Each row comes from the steps of one path. Every step used is in the known rows, and no mark comes twice. Write the path behind each row, first mark first.
Known rows
f k b g u: [ 2.15  0.61 -1.93  2.73  2.46 -1.41 -2.11  2.50 -4.28 -0.26  0.00 -1.43
  0.43  0.08  0.60 -1.75  3.16 -0.81]
b g w k f: [ 2.22 -0.27  0.27 -0.24  2.98  3.07 -4.31 -1.98 -1.38  0.99  4.12 -4.64
 -1.33  0.57  0.68 -1.42  0.25  3.17]
g u: [ 0.41 -1.46 -1.32  1.78 -0.93 -1.76 -1.54  0.71 -1.31 -0.83 -0.88 -0.62
 -1.37 -0.55 -1.07 -1.57 -0.56 -0.63]
w k u g: [ 1.68 -1.55 -1.15  2.97  1.49  2.36 -3.97  0.67 -1.36  1.35 -0.77 -0.65
 -1.55  1.91  1.04  0.47 -0.49  1.68]
g w k f: [ 3.41  0.40  1.44 -1.58  0.98  2.58 -3.72 -1.28 -0.43 -0.49  2.12 -4.42
 -1.59  0.76  1.09 -0.91  0.37  1.47]
f k g w: [ 2.32 -2.03  3.21 -0.15  3.41 -1.80 -3.63 -0.62 -3.80 -0.42  0.85 -5.26
 -0.59  3.30  1.62 -4.46 -1.03 -1.11]
w k f g b: [ 4.12  1.87  1.36 -0.23  3.10  1.92 -6.89  2.83 -1.25 -0.78  1.57 -1.14
 -1.45  2.34  2.87  0.36 -0.20  0.67]
b g w: [-1.36 -2.54 -0.26  1.47  2.46 -0.32 -0.99 -1.82 -0.95  1.29  3.36 -2.38
 -0.74  0.29  0.52 -3.29 -1.04  2.07]
b k: [-0.48  1.34  0.14 -0.42  2.87 -0.10 -1.83 -0.58 -0.09 -0.47  0.57 -0.94
  1.11 -0.77 -2.04 -0.28  3.15  1.16]
u k f g: [ 5.22  1.03  2.18  0.03  0.80  0.79 -5.52  2.73 -2.04 -0.45  1.19 -3.22
 -2.73  2.21  0.54  1.68  0.59 -0.69]
g u k: [ 2.38  0.42 -0.80  3.72 -0.44 -2.02 -3.79  1.25 -2.37 -1.73  0.43 -0.87
 -1.68 -1.50 -1.55 -1.38  1.01  0.48]
w k g b: [ 2.60  2.03  0.79  2.15  2.91 -0.55 -4.02  0.63 -1.87 -0.49  2.40 -0.78
  0.16  0.22  2.96 -2.27 -1.54  1.10]
k f g w: [ 2.89 -2.72  2.58 -1.69  0.75  0.13 -3.69  1.01 -1.03  0.25  1.26 -5.08
 -3.58  3.53  1.93 -1.25 -1.89 -1.56]
k b g: [ 0.98  1.53 -1.74  1.74  0.36 -0.05  2.28  1.21 -0.81  1.50  1.96 -0.15
  0.51 -1.36  2.26  0.37  1.49  0.02]
k f g: [ 3.21 -0.84  1.71 -1.88  0.38  1.06 -3.27  2.30 -0.92  0.42 -0.08 -2.97
 -2.57  3.25  0.99  1.52 -0.98 -1.76]
u g w k: [ 2.74 -2.91  0.69  2.48  4.14  2.01 -3.68 -0.82 -1.65 -2.09  0.79 -3.20
 -1.02 -0.45  2.62 -1.09 -1.09  4.00]
b k u g w: [ 0.11 -2.87 -0.64  2.40  2.58 -0.66 -4.08 -0.55 -0.64  2.60  0.38 -3.14
 -2.25  1.62 -0.64 -3.13  0.13  0.18]
g w: [-0.24 -1.93  0.78  0.20  0.38 -0.87 -0.37 -1.27 -0.09 -0.12  1.25 -2.07
 -1.00  0.35  0.94 -2.85 -0.99  0.28]

Write each row's path
[ 2.20  0.81 -2.50  3.83  1.53  0.35 -1.47  1.42 -3.17 -1.40  1.85 -1.30
 -0.06 -1.96  1.97 -0.74  2.46  2.24]
w k b g u
[ 4.07  3.98 -0.04  2.38 -1.36 -0.74  0.70  2.34 -0.86 -0.76  1.24 -0.34
  0.13 -2.28  2.17  1.04  3.07 -0.60]
u k b
[ 1.12  0.52  1.25  0.00  2.99 -1.44 -2.25 -0.57 -1.79  0.20  1.29 -3.44
  0.19  0.32 -0.73 -1.31  0.91 -0.22]
b k g
[ 0.55 -0.41  0.76  1.50  2.63 -1.49 -3.58  2.96 -0.78 -0.36  0.74  1.07
 -0.95  2.04  2.63 -1.62 -1.50 -0.55]
f g b
[ 2.52  0.04  1.67  0.74  2.14  0.80 -2.55 -0.60 -2.62 -1.26  1.37 -3.12
  0.00  1.06  1.90 -0.56 -0.69  1.60]
w k g
[ 1.34 -0.05 -3.11  3.47 -0.56 -1.82  0.69  1.93 -2.14  0.64  1.12 -0.88
 -0.93 -1.83  1.18 -1.13  0.88 -0.64]
k b g u
[ 4.84  3.29  0.66 -0.12 -1.03  1.01 -3.40  0.87 -0.59  0.72  1.57 -2.03
 -1.59 -0.65 -1.04  1.71  1.30 -0.56]
u k f
[ 3.71  2.95  0.85  3.70  1.30 -2.94 -4.12  1.76 -1.97  0.72  3.06 -0.60
 -1.03 -0.75  1.89 -2.50 -1.51 -0.61]
u k g b
[-0.39  3.23 -0.66  0.96  3.45 -1.31 -3.24  0.51  0.56  0.32  1.61  1.35
  1.31 -1.54 -0.84 -1.87  2.35  0.66]
g b k
[ 4.00  1.08 -1.91  3.00  0.16 -0.32 -5.49  1.00 -2.81  1.29  2.59 -2.90
 -2.72 -1.16 -2.48 -0.39  0.74  0.54]
b g u k f
[-1.93 -2.18 -0.71  2.53  2.01  1.43 -3.84 -2.12 -1.65  2.43  3.70 -2.44
 -1.55  2.93  0.51 -4.23  0.06  2.89]
b g w k u
[ 0.35 -1.06 -1.47  2.23  2.22  0.20 -3.58  0.52 -0.54  2.74 -0.95 -1.08
 -1.30  1.23 -1.63 -0.28  1.09 -0.07]
b k u g
[ 1.86  2.26 -1.16  2.02  2.40  2.12  0.10  0.67 -1.68 -0.44  2.63 -0.71
  1.37 -1.41  2.86  0.79  2.89  2.82]
w k b g
[ 2.36  2.74  0.25 -2.40  1.31  1.23 -2.97 -0.17  0.42  1.15  0.75 -2.65
 -0.29 -0.32 -2.56  1.21  3.04 -0.53]
b k f
[ 2.70  1.08  0.87  0.94  0.59  0.84  0.37  0.01 -0.85 -2.06  1.99 -2.71
  0.03 -1.08  4.33 -1.58  2.07  1.30]
g w k b
[ 1.77  0.39 -2.00  4.37  2.20  1.09 -5.43  1.84 -0.67  1.93  0.35  1.64
 -1.39  1.04  2.21 -1.18 -1.37  1.26]
w k u g b
